Each row was made from one path, in order. Every step used is in the known rows, and no mark comes twice. Write each row's path.
Known rows:
liraz -> rofu -> zosob -> ritoz -> vuti: [  4   2  -7   2   3   8   5  -2   0 -11   5  16  12   6  24   4 -22   8
 -15  -8  -2 -14 -17   1  15  14  10   3  20  26  -1  17   2]
lafev -> gipi: [-10  11   1  -4  -5 -14  20  -9   3  -2   5  -9  -5  -4 -17  -3  18   5
  -6  -8  12 -19  -4   0  -7   1  -2  15   4   0  -8 -18 -12]
zosob -> rofu -> liraz -> ritoz -> vuti -> gufip: [  7 -10   0  -9  14  -9  -4  -9  28 -21 -13  31  30 -11   3 -10   5 -17
   7  -1 -19  11  21  -2   7 -48  16 -25   5 -12   1 -12  26]
ritoz -> liraz: [ -2   9  10  -2 -14 -10   2  -4   8   0  -1  -1   7  -1  -7   3   9  -2
   3  12   5  -9  15   0  -4 -22 -16  -5  -6 -15 -14  -5  -2]
liraz -> rofu -> gipi: [ -9   1  15  11  -5  -3   2  -2 -11  -3  11  -8  14   5 -10   6 -20   1
  -6  21  16 -14 -19  -8  -9  38  -7   9  16  16   8 -11  -8]
kavibo -> bano: [-20   2 -13  -9 -10 -16   3  -5 -13  18  10   9   3   4   0   1  28 -13
  -3   7  -7 -14   6  19 -23 -19 -11   6 -28   3 -13 -11 -21]
gufip -> vuti: [ 11  12  -8  -2  -9 -24   9  -6  21  12   4  14   1  -6  14   3  23 -22
  11   4   8   1  -2   6  -8 -11 -15   6 -13   2   3 -11  18]
gipi -> rofu: [  3   2 -20 -10 -12 -10   0  11  11  -4   6   4  -4  -2   2   7   2 -22
  -9  23  22 -24   9  13 -26  -1 -13   7 -10  -3   0 -15 -17]
zosob -> rofu: [-16 -14  -4  -2   3 -21 -13  15   4  -3   5  20  -3   4   3  -6  21 -16
   4   7   9  -4 -14  16 -21 -23  -2   1   9   4  20 -13 -10]
rofu -> zosob: [ -9   9 -19  -4  -7  10   2   9  -3  -4   7   9   2   4  -3   7  -1  -4
  12 -12   2 -26 -17   1 -18 -16  -7   3   7   5   2   2  -7]
bano -> kavibo -> ritoz: [  1   7 -10 -16   3 -25   5   9  -1  17   3  15 -10   1   9   8  19  -3
   4 -20 -12   6   0  12  -5 -22  -9   7 -11   0  -2   3 -22]
liraz -> rofu -> zosob -> ritoz -> vuti -> gufip: [  6  -1  -8  -2  15 -10  -1 -14   5 -28   8  18  21  -1   8   7 -11  11
 -13 -25 -16 -11 -10  -2  18   4  17  -4  21   9  -4   7  13]
liraz -> rofu: [-12  -1   8   2  -6 -16  -8   0  -7   4   7   4   5   0   8   9  -7 -10
  -7  12  20 -17  -3  -1 -17   9 -21   3   3  14   6 -19 -18]
bano -> kavibo -> ritoz -> zosob -> rofu -> liraz: [ -9   0 -15 -24  15  10  -5  10  -8  25  -6  11 -33   9   4   8  22 -11
  13 -11  -9  40  -1   6  14 -36  12  -7 -25  -5   6  12 -17]
kavibo -> ritoz -> zosob -> rofu -> gipi -> gufip: [-10 -16  12  15  10  -1 -14   6 -24   1   6 -42 -34   7   1 -16  20  19
  -7 -21 -28  33 -16  20  16  -1  12   7   0  -6  10   1   1]
lafev -> gipi -> gufip: [  0   4   6   0 -13 -14  23  -9   1   6  12 -32 -12  -3 -13 -14  15  23
  -8 -26   4 -13   9   2   0  -2 -22  15   0  -4 -13 -12  -7]
bafuse -> ritoz: [-12  15 -14 -15  -8 -25   5  16   9   5   3  -3  -4  -6   6   3  32   5
  14   8   3  -3  -5  10 -35 -19 -12   6  10  16  -3   4  -2]
bano -> kavibo -> ritoz -> zosob -> rofu: [ -9  -4  -5  -9  20  -8 -22  17 -16  19  -1   9 -39  11   7   0  36  -8
  -3 -13 -18  36 -14  18  11 -23  15   6 -11  -7  18   7 -21]
kavibo -> ritoz: [-11  -1  -5  -5  -3 -27  -2   5  -6   3  -3   0  -6  -2  12   7  15  -5
   7 -16 -11  -1   0  16 -15 -19  -8   0  -9   4  -7 -11 -12]
liraz -> ritoz -> vuti -> gufip: [ 11  10   6   3   7 -20  -5 -14  13 -26  -8  13  28 -18   4 -11  18  -8
  -5 -14 -24  -4  19  -2   2 -34   2 -12  11 -24  -8 -18  18]
rofu -> liraz -> ritoz -> vuti -> gufip: [ 11  12  -4 -10   3  -3  12 -18  26 -18 -16  20  32 -19   1  -3   3  -8
  10 -12 -17   3  34 -14   7 -45  -1 -25   3 -23 -19 -14  30]
gipi -> lafev: [  6  -5  -9   5   2 -16   1   7  14   8 -13  30 -11  -2  12   2   8 -12
  10  -1  13 -13  -3   2 -15  -7 -10   3   1 -19   0  -6 -11]
bano -> kavibo -> ritoz -> zosob: [ -7  18  -6 -10  11  -2  -7   3 -14  22  -1  -6 -36   3   5   7  34   3
   1 -25 -18  24  -4   8   8 -21  -3   5 -19 -13  -1   4 -21]
liraz -> rofu -> gipi -> lafev: [  7  -9  12  17   3   2  -1   3  -2   4  -5  14   4   6   8  11 -26  -4
  -5  14  20 -13 -18 -11  -3  48   1   9  15  -2   7  -3  -8]
bafuse -> ritoz -> zosob: [-16  25  -7 -12   0 -10  -6  10  -3   6   0 -25 -33  -3   3   2  43  10
   9   4  -2  15  -6   8 -19 -18  -7   6   5   2  -3   6  -1]
gipi -> rofu -> zosob -> ritoz: [  7  -8 -40 -16   0  11   8  12   7 -12   8  15  -3  -1   8   5 -19   0
   1  -4  11 -25  -8  11 -13  11  13   8   1  22   6  16  -8]
vuti -> gufip: [ -9   1  -6  -6   4 -36  -5 -11  10 -17   6   4   7  -8 -13   3  29  -2
   9 -12  -5 -11  -4   3 -15 -30  -9  -3  11 -11  -2 -25   2]
ritoz -> liraz -> rofu: [ -2   3  20   5 -15  -7 -13  -4  -4   3  -1  -6  16   1  -4  11 -20  -6
 -11  19  16 -14  18  -7   0   2 -19  -6  -9   2 -12  -7 -10]
bano -> kavibo -> ritoz -> liraz -> rofu -> zosob: [  9   0   3 -11   3  15  -7  11 -19  19   0   9   5  10  -2  29 -31   2
  -7 -14 -10  -3   9  -4  19   8   3  -2 -27   9 -17  26 -22]

Which path is each row?
[-10 -15  -9 -10   2   8  -2  10   5   1 -13  25  20 -10   6  -8 -14 -22
  22   0   1   1  16  -4 -14 -27  -2 -19  -7   9  13  -4   5]
zosob -> rofu -> liraz -> ritoz
[  3   1 -13  -6  -2  13   9  -2   4  -6  -4   8  10  -2   0  -2 -15  17
  11 -16 -10 -10  -1  -2   7  -7   8  -5   0  11 -12  28   5]
rofu -> zosob -> ritoz -> liraz
[ -4  10  13 -11 -15 -15  -5  12  -1   4  -3 -10   7  -4   0  17  -2   7
  -6  25  11  -1  22  -4 -12   4  -8  -2  -4  18 -16  12  -2]
bafuse -> ritoz -> liraz -> rofu
[  3   5 -11 -12 -11 -10  18  -2  10  -5   8  -7 -10  -5 -17   3   2 -11
 -20  16  28 -24   7   7 -13  20   5  19 -13  -3  -9 -18 -18]
lafev -> gipi -> rofu
[ 13  -7  26  23  -4  11  -4  -3  -1   4 -13  11  10   6  -6  15 -36   0
  -8  25  18  -5   3 -16  12  45   3  -1   2 -14 -10   5  -1]
ritoz -> liraz -> rofu -> gipi -> lafev
[-11  -1 -10   1  -5  13  -9   7 -14   3  11   7   7   5   3  16 -26  -5
  -3  -1  13 -33 -18  -6 -13  14 -12   3   9  18   6  -1 -16]
liraz -> rofu -> zosob
[ 26  10  -9 -21  -2   5  29 -23  28 -22 -10   6  24 -20 -18   4  -9 -11
 -16   3   1 -10  44 -13  16  -9  22 -10 -15 -21 -26 -20  18]
lafev -> gipi -> rofu -> liraz -> ritoz -> vuti -> gufip
[ -7  -3 -25  -8   5   4  12   3   1  -5   7  15   3  -1   6  -4  -4  13
  16 -26  -7 -17 -19   2  -8  -1   5   0  13  24   6  15   1]
rofu -> zosob -> ritoz
[ -4   1   7   1 -12  18 -11  -1 -13   0   2   0  17   6  -9  18 -37   2
  -7   9   9 -25   4 -10   3  10  -9  -5  -6  10 -11  10  -8]
ritoz -> liraz -> rofu -> zosob
[ -4 -14   5  19  18  12 -15   9  -5   1 -12  11 -30  11  -3  -7  17  -6
   1  15   5  17 -31   5   7  17  27   8  15 -25  23   3  -1]
ritoz -> zosob -> rofu -> gipi -> lafev
[ 26  11   3  12 -13  -9  20  -8  16  13  15 -19  -1   0   6  -9  17   3
   7  -7  -6  13  -7   1   4   9 -18  12   0   0   1   0  34]
rofu -> gipi -> gufip -> vuti
[-16  -8   6   6  14  12 -32   5 -16  -2 -10  -2 -11  -3   3 -21  15 -13
   4   0  -7  11   2   4  -3 -16   6  -9  -5  -1  24 -10  -9]
liraz -> ritoz -> zosob -> rofu
[  3   1   3  -5  -2 -10  11  -7  11  -6  -6   5   6  -4   4  -9   4  12
   7  -3  -3   1  15   2   5 -11  -6  -6  -1   8 -12   9   8]
zosob -> ritoz -> liraz
[  2 -17   8  23  23  26 -19   8 -11   1 -22  11 -16   1   4 -16  -1  -7
   8   6  -7  20 -12  -5   8  25  26   2  13 -22  25   5   1]
liraz -> ritoz -> zosob -> rofu -> gipi -> lafev
[  6   2   4  11 -14  -5  17   0   2   0  16 -31  -1   2  -8 -14   9  20
   0 -12  -4  -4  -9  -1  -8   5 -21  12  18  -1   0  -2   9]
rofu -> gipi -> gufip
[  2  -1  24  11   0   4   8 -11  -5 -10   2  -9  23   1  -7  -2 -33  22
  -5  14   6   2   0 -12  14  40  10  -1   9  21  -7  11   9]
zosob -> ritoz -> liraz -> rofu -> gipi
[  2 -23   1  12  13  -6  -4  16   8  -4  -8  33  -6  10  -1  -4   3 -12
   7  15  10   3 -28   7  -8  18  23   8  19  -8  20   3  -1]
zosob -> rofu -> gipi -> lafev
[ 16  -2  11  16   3   5  -2  -4   2  12  13 -30 -26  10   4 -19  29   1
  -2  -2 -11  40 -25   8  21   8   4  10  -1  -8  19   2  31]
ritoz -> zosob -> rofu -> gipi -> gufip -> vuti
[ 26  -7  19  11   8   2   0   8  -6  22 -16  18   0  10   1  24 -34   1
  -8   4  -1  17   7 -11  28  47  14   3 -18 -12 -15  22 -11]
bano -> kavibo -> ritoz -> liraz -> rofu -> gipi -> lafev
[-12  -3  12  13  18  27 -19   3 -20  -7  -5 -12  -2   1  -7 -24   6  -2
   4  10 -12  19 -12  -4   4  13  23   1  12  -2  28  -4   3]
liraz -> ritoz -> zosob -> rofu -> gipi
[ 29   6 -18 -16  -3  -1  11 -13  30 -22 -13  19  26 -18   4   8 -10 -22
  -6   8  -3  -3  45  -6   2 -29   6 -20 -14 -24 -17 -14  20]
gipi -> rofu -> liraz -> ritoz -> vuti -> gufip
[  5  12 -12 -17  -6  43  16 -13   0   2 -13 -21 -11 -14 -17   1 -14  -7
  -6   9  14  -5  37 -18  10  10   7  -2 -33 -10 -16 -10  -6]
lafev -> gipi -> rofu -> liraz -> ritoz -> zosob
[ 13   1  32  18 -19   8   4  -9  -8   2  10 -39  16   6 -16  -1 -27  24
 -18   8   3  -4  14 -12  10  28 -23   0   3   0 -15   2   8]
ritoz -> liraz -> rofu -> gipi -> gufip
[-21   4 -17 -26  -1   3  -3  18   9  11  -6  -2 -28   1   0   4  29  -3
  19  14   4  29  -4   6 -14 -36  12  -7   1   9   6  15   1]
bafuse -> ritoz -> zosob -> rofu -> liraz
[-10  15  -9  -7  -2  33   0  -8  -6  10 -15 -10   3 -12   0  -5  -1  -4
  20  -7  -3   8  24 -18  -1 -26 -15 -21 -14  -5  -6  -6   5]
rofu -> liraz -> ritoz -> zosob
[ 18  -9  29  16  -6   5  11 -13  -5  -4   8 -35  15   2  -3 -12 -29  40
 -10  -8  -4   8  13 -10  20  39 -10  -4   7  17 -12  18  16]
zosob -> ritoz -> liraz -> rofu -> gipi -> gufip
[  4  -4  17  17 -11   1   6  -1 -13   5  19 -32   8   3  -4  -5 -16  19
 -11  -2   6  -8  -8  -7  -6  32 -25  10  12  12   5  -5   0]
liraz -> rofu -> gipi -> gufip
[-13  -9   4   7   3 -12  -1   8   0  -8  11   8   5   8  -9  -9  13  -5
   4  19   5   1 -30  10 -14   6  17  10  22   8  23  -6   3]
zosob -> rofu -> gipi
[ -2   8  30  14 -11   6  -2  -6 -10  -4   4 -14  25   7 -16   7 -30   4
 -11  27  11  -6   3 -15   3  31  -4   1   5   1 -11  -3   1]
ritoz -> liraz -> rofu -> gipi
[ 18 -17  21  19   8   8   7  -5   2   1 -14  15  13   4   6   4 -40  16
  -4  10  11   1   4 -13  23  55  15  -1   6   5  -7  21   6]
zosob -> ritoz -> liraz -> rofu -> gipi -> lafev
[ 21  -6  16  20   8  22 -11  -8  -5  11   1 -28 -10  -3   7 -29  13  -2
   0 -13 -22  41  -1  -2  22  14   4   4  -8  -6  22   2  33]
liraz -> ritoz -> zosob -> rofu -> gipi -> gufip -> vuti
[  6   4 -20  -5  15 -12  13 -10  20 -30   2  23  14  -4   5  -3  13  16
   0 -31 -27  -2 -17   5  15 -26  20  -3  25  -4  -6  10  17]
rofu -> zosob -> ritoz -> vuti -> gufip
[-19  -1  -9 -10   1  11  -6   4   1   7  -1   1 -20   6   0  -2  16 -15
  11   8   7  20 -10   0   3 -36   2 -12  -4  -5  14  -2  -4]
ritoz -> zosob -> rofu -> liraz
[  6  11 -19 -13  -6  37   1  -2   4   6 -14 -11  -4 -13  -1   5 -17 -18
   4  14  12  -1  38 -13  -7  -9  -6 -16 -31 -12  -5  -5  -2]
gipi -> rofu -> liraz -> ritoz -> zosob
[ -3  -6  10  16   2   7  -7   2 -12   4  14 -37 -29  10 -13 -23  23  17
  -7  -5  -9  23 -22   7   8   2  -1  10  16 -10  18   1   3]
ritoz -> zosob -> rofu -> gipi -> gufip
[ -6  -8 -14  -3   4   5   0   3 -14  -4   9  14   7   2   9   6 -31  10
   3 -16   4 -21 -19  -4  -5  24   2   3  12  38  10  15  -6]
liraz -> rofu -> zosob -> ritoz
[ -8  -8   5  -2  -8  10 -15   5 -21  -1  -6  -4   6   6   3  28 -39   2
  -6  -8  -8 -15  10   4  11  11   0  -6 -25  13 -20  11 -12]
kavibo -> ritoz -> liraz -> rofu -> zosob
